Each row was made from one walk, in order. Every step used is in the known rows, and no mark comes twice. Write each row's walk.
In the rows, zero is written as 128.
Known rows:
y m p: [139 125 106 205 149  89 132  91 113 103 118  94 164 133 149  87 108 141
 131  88 148 106 141  82 100 120 148 135 113 106 119 134 162 160 129  76
 122 161 154 151  98]
f t: [177  65 139 127 114 135 122 118 118 143 152 145 114  91 114  93 171 129
 147 131 124  57 115 148  93 130  96 118 121 146 143 105 151 130 112 110
 132 106 122 163 120]
m p z: [159 148 105 174 129 160  92 117  57 138 157 148 154 135 129 113 123 172
 128  98 213  92 123 108  86 134 127 132 126 159 157 128 167 147 138  94
 127 149 132 107 120]
x z q m: [142 115 132 185 150  92 138  60 136  86 132  83 128 121 140 125  74  94
 128  85 141 139 165 137  61 106  90 110 170 143 120 141 176  85  95  71
 120 135 131 135 115]
p m q z c: [132 131 136 198 110 136 116  79 127  70 101 110 115 160 163 104  97 154
 120  94 153 123 165 144  67 129 138 160 151 105  43 153 172 137 129  49
 134 109 119  87  98]
c z p m q: [120  94 108 190 118 132 125  87 118  75 138 101 124 125 105 123 122 150
 123  92 191 137 164 140  62 177 181  89 153 130 110 155 150 115 105  60
 128 123 135 122  88]
z p m: [121 106 125 203 105 165  79  98 101  95 111 120 130 139 134 108 137 105
 125 116 143 129 195 149  66 130 163 131 144  92 116 131 163 117 114  66
 153 130 129 169 103]
t x z q m: [136 122 101 132 171 129 112  43 144  98 152 103 157 137 127 162 108 114
 159 113 170 145 120 113  84 128 130 132 185 147 164 141 180  86 117  95
 124 138 144 167  95]
f t x z: [167  62 109 111 137 151 120  92 122 128 177 140 118  96 116 123 164 107
 160 131 163  76  75 136  80 137 105 112 143 165 179 111 166  86 112 114
 117 116 130 179 103]
q z: [147 143 108 109 147 109 140  98 133  97 148 152 147 137 155 147  73 138
 145 113 195 114 133 118 103 129 130 165 177 159 109 112 148 138 138  82
 133 126 118 135 111]
y m q z g: [135 119  96 177 143  66 168  61 156  71  95  79 170 154 149 110  76 158
 127  86 137 132 145  95  94 107 124 155 147 103  75 141 163 134 123  42
 112 136 136 110  92]
x z q: [133 105 121 163 161 106 135  76 141  84 141 101 129 114 146 137  88 110
 124  95 145 122 153 132  61 108  77  91 141 151 132 133 173  68  88  73
 122 130 125 129 129]
x t c z p m y: [143  69 151 140 140 117 136 116 127  89 141 122  89  81 122  78 125  77
  89 148 167  90 101 174  69 153 181 135 144 120 115  96 163  73  65 109
 156  91 138 165 116]
f t x: [168  68 120 100 129 158 108  97 124 141 165 149 132 100 106 118 184 129
 166 141 146  71  86 132  97 140 117 128 142 150 173 108 163 118 124 119
 127 113 131 181 107]
f t c z q m p: [167  45 172 145 122 128 120 113  99 117 137 140  97  68 111  67 147 125
 131 115 169  69  98 155  84 138 153 108 181 161 115 114 193 121  97  99
 142 112 126 163 113]
t x z: [133 126  77 114 175 134 119  64 141 108 166 117 151 147 134 168 111 118
 168 130 186 113  95 116  97 138 131 127 146 159 181 130 153  85 117 109
 124 130 147 167  92]
m q z: [162 141  95 125 125  93 161  89 135  63 121 133 161 152 125 139 103 188
 127 102 173  94 131 113 106 134 106 132 162 131  88 134 128 152 125  61
 114  92 105  73 107]
p m: [127 138 141 197 120 154  84  82 130 123 112 105 112 158 161 113 116 127
 144 112 126 113 192 158  83 134 143 154 119  96  76 142 151 143 128  90
 140 130 149 138 100]
f t c z g: [156  35 156 118 126 125 132 115 117 133 139 138  90  85 123  78 138 129
 141 137 160  59  85 172  92 132 144 116 152 169 117 103 184  95  86 105
 149 106 131 163 110]
m q: [163 130 102 142 122  94 147  91 132  88 109 111 159 155 110 127 141 196
 133 113 131  73 147 124 114 133  95 111 120 111 102 141 118 159 111  75
 119  85 120  77 114]
x t c: [159  86 157  97 153 112 143 124 132 120 137 134  99  89 124  72 124  77
 123 166 135  56  87 162  99 128 144 152 122 128 126  92 156  89  75 116
 164  86 128 177 125]
f t x z p m: [156  57 114 143 123 175  99  89 113 115 169 137 109  96 119 113 168  89
 149 123 163  93  94 144  60 139 125 113 152 149 170 116 180  75 112  99
 119 121 128 187  95]
x z p m: [123 101 102 209 130 137 118  87 109  76 142 102 105 131 152 120  91  70
 123  97 171 126 159 153  45 123 124  99 137 132 133 135 160  61  92  63
 128 132 131 156  99]
p z: [142 141 111 140 143 178  94  97 113 163 153 132 141 145 127 147  98 144
 147 114 192 107 149 137  72 116  94 153 132 154 148 144 154 126 132  92
 145 132 131 120 132]
c z: [133 110 109 140 149 104 147  90 139 116 161 108 132 122 111 138 105 166
 148 106 185 110 138 133  95 173 155  98 134 164 127 141 133 134 111  97
 129 124 148 128 101]
p m q z x t: [143 132 120 160 113 150 116  71 143  72 117 108 120 155 143 112 118 140
 123 107 146 129 156 144  59 142 138 168 152 102  79 135 153 117 119  59
 121 108 118  99  84]
x z: [142 116  99 161 156 101 146  87 128 101 156 104 117 131 150 133  81 101
 142 107 164  94 128 143  78 122  91 102 117 158 142 128 137  83  92  90
 124 123 136 138 110]
t c z: [125  91 142 119 167 106 134 108 134 109 122 124 111 117 138 114  85 141
 146 134 200  73 112 157 113 144 182 117 153 160  99 126 153 124  88 102
 170 102 145 154 112]
x t f: [176  83 120  93 124 133 130 123 121 118 138 133 105  93 104 123 144  90
 129 161 149  82  83 141  82 137 130 182 111 128 164 109 145 117 105  97
 146 114 164 180 115]
f t c z: [160  41 154 115 130 132 129 123 119 129 146 146  89  74 117  84 145 122
 143 134 170  48  87 164  93 140 143 107 148 166 122 108 167 111  90 109
 149  98 127 169 116]

Which walk is each row?
[139 148 122 190 108 140 111  73 132  75 105 111 121 168 155 120 104 154
 126  94 152 121 176 144  76 137 137 156 150  97  48 152 148 145 134  61
 116 113 127  90  92] -> p m q z
[129 112 113 217 150 116 123  93  99 114 123  97 158 128 157  82  88 141
 122  82 175 120 126  88  73 106 139 148 119 127 123 147 194 139 131  57
 139 163 145 139 112] -> y m p z c
[162  57 120 112 138 155 115  86 128 119 170 141 124  87 111 122 168 110
 152 125 152  89  86 129  72 131  98 106 153 161 175 113 183  79 107 106
 118 119 125 175 114] -> f t x z q
[176 147 131 182 115 131 110  79  78 138 145  99 147 138 106  88 111 121
 139 105 171 129 132 130  76 134 154 183 187 137 151 128 168 156 129  87
 129 141 133 143  80] -> q m p z x t
[133 129 133 141 147 183  82  84 124 148 139 133 156 128 122 150 103 153
 128 103 174 137 171 125  54 102  78 141 154 146 138 150 190 112 124  76
 145 137 122 110 153] -> p z q
[150 122 159 187 129  84 107  59 142  92  96  95 170 121 121 133 116 155
 101  98 104 156 207 132  82 107 110 141 199  97  93 128 178 156 112  92
 136 124 145 124 137] -> z q m y
[148  34 159 146 116 155 111 122 108 116 135 142  81  76 120  76 150 103
 134 127 173  65 107 172  73 141 161 105 157 148 114 114 179 100  91  95
 151 103 126 177 109] -> f t c z p m
[114  92 114 186 124 138 117  92 118  90 147 105 121 122 114 123 116 134
 129  97 191 142 166 144  60 175 187  95 153 136 120 148 156 110 108  69
 136 135 143 145  91] -> c z p m
[154  78 154  98 159 106 155 120 135 114 150 124  91  82 115  78 117  83
 120 155 159  68  79 163  89 151 165 137 130 145 127 102 158  80  72 113
 157  91 132 168 117] -> x t c z
[122  89 103 157 135 117 136 101 118  94 157 113 138 112  99 131 119 146
 133 105 195 127 149 132  76 173 174  84 153 154 143 137 147 114 101  77
 137 127 137 147 100] -> c z p
[162  58 112 114 132 144 120  84 120 132 171 133 118 106 122 114 157 115
 159 133 150  88  74 144  81 131 111 122 147 167 176 105 184  68 105 108
 116 124 134 173  96] -> f t x z g
[133 136 128 221 112 129  84  80 134 100 109 105 124 153 165 133 123 148
  99 111 133 126 196 167  78 136 139 153 130  79  73 122 136 153 118 113
 131 117 168 115 113] -> p m y
[156 125 112 125 142 175  95 118  69 132 163 147 148 123 120 103 133 156
 124 123 216  92  92 118  69 135 145 149 139 167 186 106 181 112 110  91
 143 134 122 125 109] -> m p z x t c
[176 154 135 207 110  87 119  82  79 124 122  97 149 145 121  88 110 137
 146  97 150 113 152 125 114 136 161 161 177 123 112 134 153 194 140  95
 128 142 144 144  80] -> q m p
[161 124  94 126 129 186  88 118  65 129 164 146 152 125 109 126 141 162
 127 121 222 105  92 106  61 141 137 162 134 168 204 113 175 124 124  80
 134 148 140 128 104] -> m p z x t f
[169  65 128 129 133 147 115  75 125 120 164 127 121  91 111 116 158 101
 155 119 149 101  95 134  72 129 108 120 175 155 167 121 185  91 113 104
 115 123 126 181 101] -> f t x z q m
[123 105 119 219 102 148  79  98 103  78 109 119 138 137 138 121 142 121
  93 114 148 137 201 155  62 132 160 125 149  79 113 117 152 121 106  81
 145 121 143 155 114] -> z p m y
[123  99  96 124 176 126 126  72 133 101 164 115 144 137 147 147 101 120
 158 131 185 117  76 120  83 128 135 135 146 169 171 132 186  73 110  90
 146 122 138 165 101] -> t x z c
[132 108 107 182 147  69 171  76 152  61  98  87 164 140 153 100  76 153
 120  86 148 123 134  89  86 106 125 150 143 105  74 151 167 143 121  34
 130 124 128 116 103] -> y m q z c
[127  80 124 176 156  88 155 100 118  91 149 101 107 119 169 103  65 103
 127 109 164  99 103 147  62 107  99 113 115 174 130 132 182  68  81  65
 154 113 123 137 123] -> x z c
[168 143 131 206 114  62 127  66 123 113 110  85 156 146 127 127 102 140
 114 112 129 129 179 154 108 127 139 169 188  97  97 119 123 191 121 118
 132 114 163 135 100] -> q m y
[127 102  97 212 125 130 126  84 109  61 133  98 110 136 144 119  98  86
 117  91 172 122 159 149  47 125 117  92 137 125 126 141 155  64  89  54
 120 123 123 133  97] -> x z p m q
[165 126  89  86 132 107 165  86 148  59 133 127 165 143 112 137 121 180
 124 120 167 104 113 112  83 140 109 148 165 138 125 114 136 118 106  56
 118  85  95  85  98] -> m q z x t
[156  83  99  41 143 154 119  99 153 115 149 118 146 119  98 144 155 130
 149 174 143 110  95 129  62 139 133 187 129 147 218  87 148  96  90  80
 157 111 145 182  91] -> z x t f
[139 140 127 202 107 144 103  73 131  91  96  96 120 168 143 110 129 158
 132 100 123 107 185 151  84 136 129 140 120  83  58 156 140 150 124  70
 121 106 136  92  96] -> p m q
[163  42 174 133 125 126 124 105 120 123 132 132  96  71 110  79 139 116
 138 122 158  73 107 163  83 133 144 113 179 156 110 118 186 115  93 100
 147 103 126 171 115] -> f t c z q m
[121 112  81 148 159 160 101  63 126  89 158 114 142 147 135 158 121  97
 154 125 193 135 116 124  74 139 154 125 160 139 174 134 169  69 115  90
 127 138 144 178  83] -> t x z p m
[140 117 101 185 144  76 158  71 156  82  93  72 168 146 133 106 107 155
 132  92 120 106 155  95 101 114 116 130 113  85  89 154 137 158 118  55
 118 124 143 120 101] -> y m q
[160  82 168 126 148 101 147 109 114 102 141 117  98  76 108  63 116  86
 108 134 160  90  91 152  80 147 176 137 162 139 117 108 185  89  76 102
 149 103 130 162 112] -> x t c z q m p
[165 143 145 218 111 115 108  87  62 137 130 101 142 142 127  81  90 134
 135  90 178 127 139 130  84 122 154 176 183 142 116 148 185 175 142  78
 142 145 134 131  95] -> q m p z c
[125  98 112 143 136  88 151  78 135 123 147  90 134 140 123 124  91 181
 144 112 164 133 130 148  97 158 159 119 141 171 117 128 169  99 100  87
 128 142 154 112  87] -> c z g
[141 136 143 166 137 171  86  68 119 149 128 112 154 134 116 139  92 137
 133  94 169 153 182 131  55  99  90 160 184 138 124 159 192 129 133  71
 143 143 124 117 137] -> p z q m
[152 115 112 135 126  84 167  98 127  55 116 131 154 146 137 119  94 190
 116 102 173  97 115 116  93 124 110 140 161 142  79 138 161 140 117  42
 138  85  96  71 117] -> m q z c
[136 107 112 171 161 131 122  93 114 113 130  97 155 120 141  82 102 120
 123 103 179 113 111  94  67 114 153 157 128 125 148 127 184 116 112  68
 137 154 142 158 102] -> y m p z x t c
[127 109 117 207  96 155  93  94 102  72 100 113 135 148 121 107 147 128
 116 108 142 124 194 144  65 132 153 119 146  83 103 139 157 121 111  51
 141 115 122 136 101] -> z p m q
[154  78 171 116 153 101 151 102 136 106 136 112  97  77 109  71 111  78
 114 142 147  93  98 160  79 142 166 142 162 135 112 111 176  84  73 102
 155  97 130 167 115] -> x t c z q m
[150 140 120 175 133 164  82 109  63 126 145 147 161 125 124 117 128 179
 116  88 198 112 140 101  72 125 115 123 143 154 150 134 194 137 132  84
 126 153 126  98 133] -> m p z q
[124  91 165 136 162  99 128  88 138 100 105 111 118 109 130 109  81 137
 135 119 183 104 136 154 100 131 179 121 191 148  84 136 182 123  89  90
 170 111 142 153 116] -> t c z q m
